(in the rows, 128 means zero)
Known rows, with every way that one mark hangs from another
Z_876{Z_71{Z_128} Z_256}: [108 115 100 107 158  93 100 139 104 144  82 119 127 130 181 133 134 155
 127 154 110 124  90 129 121 114 162 122 128 130 137 166 113 144 156 148
 135 153 110 132 126]
Z_128{Z_620{Z_572 Z_751{Z_71} Z_876}}: [127 130 130 128 115 105 100 142 185  91 130  92 131 146 106  84 113 141
 169 137 158 123  89 117 128 130 112 131 152 104 135 156 151 135 141 116
 150  16 148 138 159]
Z_620{Z_572{Z_313{Z_452}} Z_751{Z_71}}: [116 133 161 147 110 190 146 158 168  44 138 135 125 155  82 127 116  99
 158 132 148 120 118 130 125 148 118 140 149 115 145 144 127 124 130 123
 115 119 144 132 134]
Z_620{Z_128 Z_572{Z_699} Z_876}: [112 132 131 107 103  97 137 139 217 154 149 120 122 142 102 107 107 173
 175 115 148 114  81 114 123 139 126 133 152 120 135 160 149 148 121 134
 151   4 130 125 167]
Z_620{Z_128 Z_742{Z_313{Z_452}} Z_876}: [179 139 118 119 104  93  99 145 163 151 121 127 140 149 128 103 116 131
 143 123 137 171 116 115 136 134  96 110 168 117 140 127 126 112 131 135
 117  54 130 112 149]
Z_71{Z_128{Z_620{Z_742 Z_876}}}: [115 117 104 123 112  59  70 135 125 129 109  91 135 133 171 108 132 142
 152 146 135 134 135 130 140 117 115 110 137 103 135 109 131 138 146 137
 146  43 121 133 141]
Z_313{Z_452{Z_734} Z_742}: [162 143 161 157 110 136 177 105 103 143 139 169 129 121 122 155 144  83
 100 116 136 141 124 146 134 126 103 104 138 170 122 128 117 122 118 129
 113 217 134 123 134]
Z_876{Z_71 Z_256}: [115 123  99 112 156 116 123 134 111 143 101 125 123 124 156 140 131 153
 115 151 115 137  78 126 119 120 153 133 127 137 124 181 119 134 150 127
 124 175 117 132 128]
Z_699{Z_572{Z_313{Z_452}}}: [ 79 107 134 151 118 138 138 151  93 105 150 156 133 127 117 157 121  99
 110 131 127 156 180 135 138 134 116 133 143 124 113 103 104  75 103 136
 103 167 133 132 122]
Z_452{Z_313{Z_742{Z_620{Z_876}}} Z_734}: [169 121 155 126 129 118 171  64 122 165 156 120 132 123 114 143 125  79
  96 112 136 136 121 132 135 114 104 112 140 167 102 125 127  97 126 106
 135 211 133 126 152]
Z_734{Z_452{Z_313{Z_742}}}: [148 122 144 142 130 139 159  85 117  98 127 121 124 108 151 140 114 100
  86 123 155 150 134 128 135 104 118 111 136 165 119 117 126 120 129 104
 128 220 127 126 133]
Z_699{Z_572{Z_256{Z_876}}}: [100 111 102 136 136 125 122 153 104 155 129 138 134 112 106 121 125 145
 101 127 122 131 194 128 125 121 145 151 131 136 106 129 108  99 110 153
 133 111 108 153 119]
Z_742{Z_620{Z_128 Z_751}}: [192 127 139 109 139 144 131 112 139 205 147 115 130 130 140 100 124 136
 146 106 112 113 112 138 120 143 104 133 133 122 132 135 148 143 128 150
 130  90 158  98 151]
Z_751{Z_71 Z_699{Z_572{Z_256 Z_313}}}: [ 75 117 119 130 122 187 135 168 119  80 146 136 121 108 101 120 117 116
 144 126 135 111 195 136 128 133 151 147 114 101 124 117 107 107 120 117
 135 113 145 141 115]
Z_128{Z_620}: [112 130 110 132 127  93 104 120 122 115 137 115 131 119 151 129 137 133
 130 142 138 142 119 128 137 121 106 123 124 116 116 112 148 135 130 102
 130  95 137 131 132]
Z_71{Z_128{Z_620{Z_751 Z_876{Z_256}}}}: [122 117 119 119 140  67  77 136 134 140  98 114 130 134 173 105 125 143
 154 140 132 117 107 126 133 120 125 115 138 107 142 135 137 143 148 141
 151  62 134 123 139]
Z_572{Z_313}: [ 76 123 120 141 141 137 133 126 107 109 156 126 125 123 132 180 126 113
 115 140 123 162 148 130 135 139 110 136 125 111 114  91 123 108 108  89
  98 178 126 119 110]
Z_742{Z_313 Z_620{Z_128 Z_572 Z_876}}: [163 146 117 120 109 110 102 120 163 156 146  89 141 153 102 117 113 137
 128 119 131 114 122 109 128 144 100 142 168 117 139 133 132 119 117 130
 134  41 141 114 158]
Z_452{Z_313}: [119 125 130 125 132 132 144  99 124 128 145 124 122 110 145 153 125 105
 101 128 136 138 147 131 136 113 114 120 123 149 106 109 130 106 130  85
 124 198 140 127 135]
Z_620{Z_128}: [135 125 121 112 149 112 126 121 138 175 138 149 131 118 165 129 128 150
 136 121 119 151 135 139 123 126 122 121 129 123 122  98 139 144 120 127
 122 101 130 113 133]
Z_71{Z_128{Z_620{Z_572 Z_742 Z_751}}}: [135 126 103 126 101  92  74 144 138  87 109  82 133 138 147 102 136 130
 163 148 146 112 119 129 140 123 111 122 137 105 149 125 133 152 150 135
 144  33 123 141 144]
Z_742{Z_620{Z_128 Z_751{Z_699}}}: [197 132 134 103 127 158 136 109 147 195 148 111 124 120 134  98 121 132
 153 102 117  95 102 137 124 145 107 137 122 117 140 145 150 148 132 135
 135  84 170  93 155]
Z_452{Z_734}: [130 115 145 139 140 141 158  87 118 119 140 175 134 123 148 154 127  97
 117 123 129 145 131 154 125 126 130 127 132 142 104 100 134 109 132 132
 117 180 108 125 127]
Z_876{Z_71{Z_128}}: [125 117 116 111 146 116  98 119 108 129 107  97 137 123 186 118 135 148
 140 133 113 126 123 142 122 116 150 105 120 130 139 109 119 147 140 147
 129 130 115 131 131]
Z_256{Z_572 Z_876{Z_71}}: [134 130 128 110 155 101 136 110 128 146  96 130 124 137 129 116 127 178
 116 137 101 126 117 125 108 110 185 141  91 135 121 112 129 138 139 151
 130 162 104 131 123]
Z_128{Z_620{Z_742}}: [131 133  92 132 102  94  95 133 122  99 135  91 132 125 136 119 142 128
 138 152 146 153 117 126 144 122  94 125 126 109 119 120 142 132 141 102
 125  71 130 141 137]
Z_572{Z_256 Z_313{Z_742} Z_699}: [ 84 150 118 141 132 153 151 154 121 126 160 120 115 106  67 160 146 129
 122 124 131 115 125 105 137 145 119 138 107 129 129 147 120 139  86  88
 126 159 115 143  88]
Z_256{Z_572}: [ 99 138 132 129 138 122 139 118 140 120 132 133 118 123 130 144 127 146
 124 143 121 112 142 136 124 127 144 145 112 121 107  93 128 117 124 131
 125 173 112 124 123]
Z_71{Z_128}: [103 119 116 129 136 106 101 128 108 135 115 122 129 119 184 137 132 133
 133 137 123 119 162 147 130 121 132 118 124 120 131  88 121 141 134 138
 135 115 117 127 127]
Z_734{Z_452{Z_313{Z_742{Z_620{Z_876}}}}}: [154 118 150 138 124 126 158  80 126 128 131 105 124 115 144 130 107 106
  90 117 152 143 130 124 133 108 114 113 143 162 116 128 130 115 128 115
 136 202 133 120 143]
Z_751{Z_71 Z_699{Z_572}}: [100 120 117 128 115 189 140 158 122  79 145 134 119 106 118 107 113 116
 150 125 143 109 181 149 126 127 150 144 112 108 126 113 113 116 133 118
 139 101 155 138 138]
Z_751{Z_71 Z_699}: [109 133 122 124 122 190 145 141 133  88 142 132 114 106 134 120 119 119
 150 127 141 108 157 149 123 130 146 137 100 109 129 113 127 140 141  99
 137 118 157 125 132]
Z_876{Z_71}: [131 125 114 115 145 138 121 114 116 128 125 101 133 117 162 126 132 145
 129 131 118 140 110 139 121 121 140 116 120 136 126 123 126 137 133 125
 119 153 121 130 134]
Z_572{Z_256{Z_876} Z_313}: [ 76 122 112 137 153 117 126 138 107 156 129 139 128 123 105 165 135 143
  94 134 106 150 170 110 125 133 139 148 115 120 111 123 121 117 105 114
 114 162 101 134  80]

Rows
[221 150 130 146 103 188 122 137 131  53 114 138 134 141 104 108 127  70
 133 127 149 141  96 132 140 143  92 126 148 135 153 142 124 109 145 119
 102 139 134 125 134] : Z_620{Z_742{Z_313{Z_452{Z_734}}} Z_751}
[100 129 156 134 139 102 155 119 118 133 112 172 119 148 112 158 127 143
 102 137 102 141 145 121 119 125 161 143  99 125 115  94 126 112 123 142
 111 203 114 117 104] : Z_256{Z_572{Z_313{Z_452}} Z_876}
[118 123 107 119 152 109 108 131 114 179  99 125 132 117 139 119 141 170
 109 127 104 119 156 123 115 116 163 131 111 139 122 139 122 146 129 152
 140 121  96 143 101] : Z_572{Z_256{Z_876{Z_71{Z_128}}}}
[ 89 119 146 137 140 122 136 136 101 159 112 164 133 132 116 160 141 134
  96 124  97 148 156 111 123 130 147 122 120 135 122 138 118 116 111 146
 107 198 108 126  78] : Z_572{Z_256{Z_876{Z_71}} Z_313{Z_452}}
[102 125 122 118 118 144 109 146 125  80 120 122 121 114 160 102 126 126
 167 132 138  98 159 146 129 120 150 121 102  94 143 101 129 155 151 118
 153  69 154 130 129] : Z_751{Z_71{Z_128{Z_620}} Z_699}
[ 83 132 170 148 108 165 175 138 119  89 155 188 114 130 115 176 134  95
 134 118 130 133 112 129 137 148 119 119 112 128 132 119 135 120 110 110
 102 200 145 112 104] : Z_572{Z_313{Z_452} Z_699}
[167 151 111 125 111 133 107 120 140 128 147 100 140 147 107 131 127 125
 119 123 128 112 134 117 130 142 100 147 155 120 140 119 130 128 117 125
 125  68 137 119 146] : Z_742{Z_313 Z_620{Z_128 Z_572}}
[102 143 118 149  43 159 151 160 156  37 155 106 116 149  64 155 134 103
 151 146 159 128 106 118 146 150  96 144 137 119 137 157 123 124 130 108
 110  99 121 148 137] : Z_620{Z_572{Z_313{Z_452} Z_699} Z_742}
[ 94 122 108 129 112  74  81 133 127 103 114 100 134 131 166 126 137 140
 147 147 137 111 140 132 137 117 122 119 133 109 137 104 133 149 140 134
 146  56 120 140 137] : Z_71{Z_128{Z_620{Z_572}}}
[141 127 118 114 111 111 130 120 150 210 146 102 131 138 108 118 132 163
 130 119 112 101 144 123 118 137 120 150 138 125 119 148 139 147 122 157
 143  54 127 124 143] : Z_742{Z_620{Z_128 Z_572{Z_256{Z_876}}}}
[151 124 144 128 155 173 119 147 135 103 115 135 128 130 148  91 119 120
 159 125 133 118 134 149 118 131 136 125 126 116 143 113 130 144 142 138
 134 107 143 125 132] : Z_620{Z_751{Z_71{Z_128}}}
[150 145 151 156 124 156 136 111 105  75 121 193 139 133 139 160 132  72
  94 122 133 142 140 136 135 131 116 116 146 148 132  97 120  97 123 121
 100 204 128 118 114] : Z_742{Z_313{Z_452{Z_734}}}
[121 125 116 126 119  91  81 135 138  98 109  98 132 133 159 109 133 133
 158 141 140 105 121 131 136 122 120 120 134 109 147 118 137 153 143 135
 147  51 128 135 140] : Z_71{Z_128{Z_620{Z_572 Z_751}}}
[157 120 148 140 124 138 161  80 116 115 132 109 125 111 146 136 114  99
  86 120 150 141 136 128 134 107 113 114 136 164 118 121 128 121 129 112
 131 213 133 122 137] : Z_734{Z_452{Z_313{Z_742{Z_620}}}}
[119 132 124 115 139 134 135 141 128 158 106 148 121 113 119 108 143 169
 132 113 113  91 118 119 116 123 176 129  92 144 136 159 134 166 127 152
 152 110 105 146  99] : Z_572{Z_256{Z_876{Z_71{Z_128}}} Z_699}
[121 127 107 121 152 120 120 129 118 180 108 128 131 113 128 123 138 168
 102 126 107 125 149 121 114 119 159 136 111 142 116 145 125 141 125 142
 135 135 100 143 102] : Z_572{Z_256{Z_876{Z_71}}}
[132 114 119  89 165  63 110 132 166 218 108 130 132 136 161 106 111 185
 145 127 113 155  73 116 114 123 145 115 152 122 127 169 135 135 138 149
 139  81 128 109 150] : Z_620{Z_128 Z_876{Z_71 Z_256}}
[161 138 121 144  90 120 115 133 143 101 125 123 137 147 111 124 116  99
 123 132 148 162 120 122 140 135  98 119 165 129 128 134 118  88 138 125
 114 110 121 126 144] : Z_620{Z_742{Z_313{Z_452{Z_734}}} Z_876}
[103 105 102 127 140 113 107 154  98 155 113 128 138 117 123 109 129 153
 110 127 116 125 187 129 123 116 157 139 130 134 118 130 103 108 117 170
 139 101 103 156 119] : Z_699{Z_572{Z_256{Z_876{Z_71{Z_128}}}}}
[159 126 146 133 138 131 172  70 113 127 149 138 131 114 121 155 131  73
  91 119 142 148 126 136 137 108 110 110 133 171 104 111 124 103 126  91
 125 232 123 135 139] : Z_452{Z_313{Z_742} Z_734}
[180 129 118 129 120 175 105 165 136  79 114 102 128 140 126  77 125 112
 170 138 145 135 130 146 128 133 118 128 132 108 148 127 121 141 157 137
 129  72 132 139 140] : Z_620{Z_742 Z_751{Z_71{Z_128}}}
[116 147 160 149  99 160 181 134 108 127 169 141 114 127  88 166 142  96
 127 114 130 123 104 122 140 151  99 120 112 136 138 136 128 132  99 103
 111 189 155 115 118] : Z_572{Z_313{Z_452 Z_742{Z_620}} Z_699}
[141 118 110 112 151 102 113 116 101 160  94 120 133 130 165 115 130 163
 116 130 107 143 126 134 114 109 166 121 102 139 136 115 126 154 144 144
 131 120 113 133 127] : Z_256{Z_876{Z_71{Z_128}}}
[171 124 151 129 130 130 174  63 109 153 156 126 132 119 116 150 132  73
  91 113 135 134 128 134 136 112 104 113 134 169 103 118 126 102 126 102
 130 224 132 129 146] : Z_452{Z_313{Z_742{Z_620}} Z_734}
[150 132 139 112 139 161 121 164 202 125 124 133 132 141  92  76 121 155
 176 118 138 103 124 124 111 138 136 141 153 114 145 159 137 161 129 154
 146  26 125 140 136] : Z_620{Z_128 Z_572{Z_256} Z_751{Z_71}}
[ 76 131 130 134 140 144 152 148 122 135 136 163 115 121  83 154 137 143
 119 119 115 122 133 106 126 139 152 146  95 125 125 141 133 137 103 113
 126 150 110 137  78] : Z_572{Z_256{Z_876} Z_313 Z_699}
[125 117 114 110 142  92  84 119 109 121 103  91 140 126 187 110 140 151
 146 137 117 130 112 135 126 112 144  99 121 122 140 111 128 151 143 144
 135 105 120 134 132] : Z_876{Z_71{Z_128{Z_620}}}
[107 132 120 106 152 116 140 137 134 123  97 139 113 131 133 133 132 164
 132 151 113 106  60 119 116 122 176 140 109 133 127 180 124 136 148 145
 134 187 112 132 122] : Z_876{Z_71 Z_256{Z_572{Z_699}}}
[201 149 161 140 115 155 121 118 137 144 129 132 135 149 114 111 115  92
 118 103 126 107 109 121 130 151  94 124 160 134 148 149 133 100 125 141
 121 136 168  93 146] : Z_742{Z_313{Z_452} Z_620{Z_751 Z_876}}
[141 150 137 148 100 170 146 144 161  74 146 102 121 140  70 141 124 100
 140 131 152 117  89 119 136 150  93 141 148 131 149 164 126 130 117  98
 111 129 143 129 143] : Z_620{Z_572{Z_313{Z_452 Z_742}} Z_751}
[ 81 131 163 144 121 147 169 147 118 136 127 199 117 129  87 160 142 125
 114 112 111 120 134 109 128 142 149 130 101 137 129 151 132 129 105 136
 119 181 119 128  74] : Z_572{Z_256{Z_876} Z_313{Z_452} Z_699}
[ 75 106 107 141 141 122 122 158  95 138 138 138 134 121  96 143 125 134
  99 131 118 149 196 119 130 128 138 151 131 122 108 119 103  87  99 138
 118 133 107 149 104] : Z_699{Z_572{Z_256{Z_876} Z_313}}
[177 142 160 151 109 155 140  96  97 123 135 166 141 145 129 149 133  73
  95 111 119 119 143 136 132 141 103 123 149 145 130 110 126  98 124 146
 109 186 143 105 127] : Z_742{Z_313{Z_452{Z_734}} Z_620}
[143 130 130 130 142 129 105 136 137  96 127 122 132 129 139  94 130 125
 154 135 142 136 108 132 129 126 113 122 126 109 131 123 150 143 140 114
 135  79 152 131 135] : Z_128{Z_620{Z_751{Z_71}}}
[ 94 151 161 140 119 137 172 133 135 100 145 152 109 130  90 161 136 122
 131 133 126 110 114 121 133 138 135 133 103 127 126 109 125 122 106 118
 117 209 128 121 111] : Z_256{Z_572{Z_313{Z_452 Z_742} Z_699}}
[ 86 128 130 123 145 143 146 144 120 133 127 150 121 124  89 144 139 150
 123 119 108 124 116 105 123 136 161 137  94 128 131 150 130 143 107 122
 126 151 106 140  80] : Z_572{Z_256{Z_876{Z_71}} Z_313 Z_699}
[142 118 110 112 148  85 103 116 101 154  92 116 135 133 166 108 134 165
 121 132 109 143 120 129 117 106 162 117 102 133 137 117 132 157 146 143
 135 101 116 135 128] : Z_256{Z_876{Z_71{Z_128{Z_620}}}}
[178 120 137 102 143 110 126 122 161 236 134 115 126 140 131  94 109 152
 147 112 114 115  86 124 117 145 111 138 150 117 128 177 147 131 135 155
 143  73 158  93 160] : Z_742{Z_620{Z_128 Z_751 Z_876{Z_256}}}
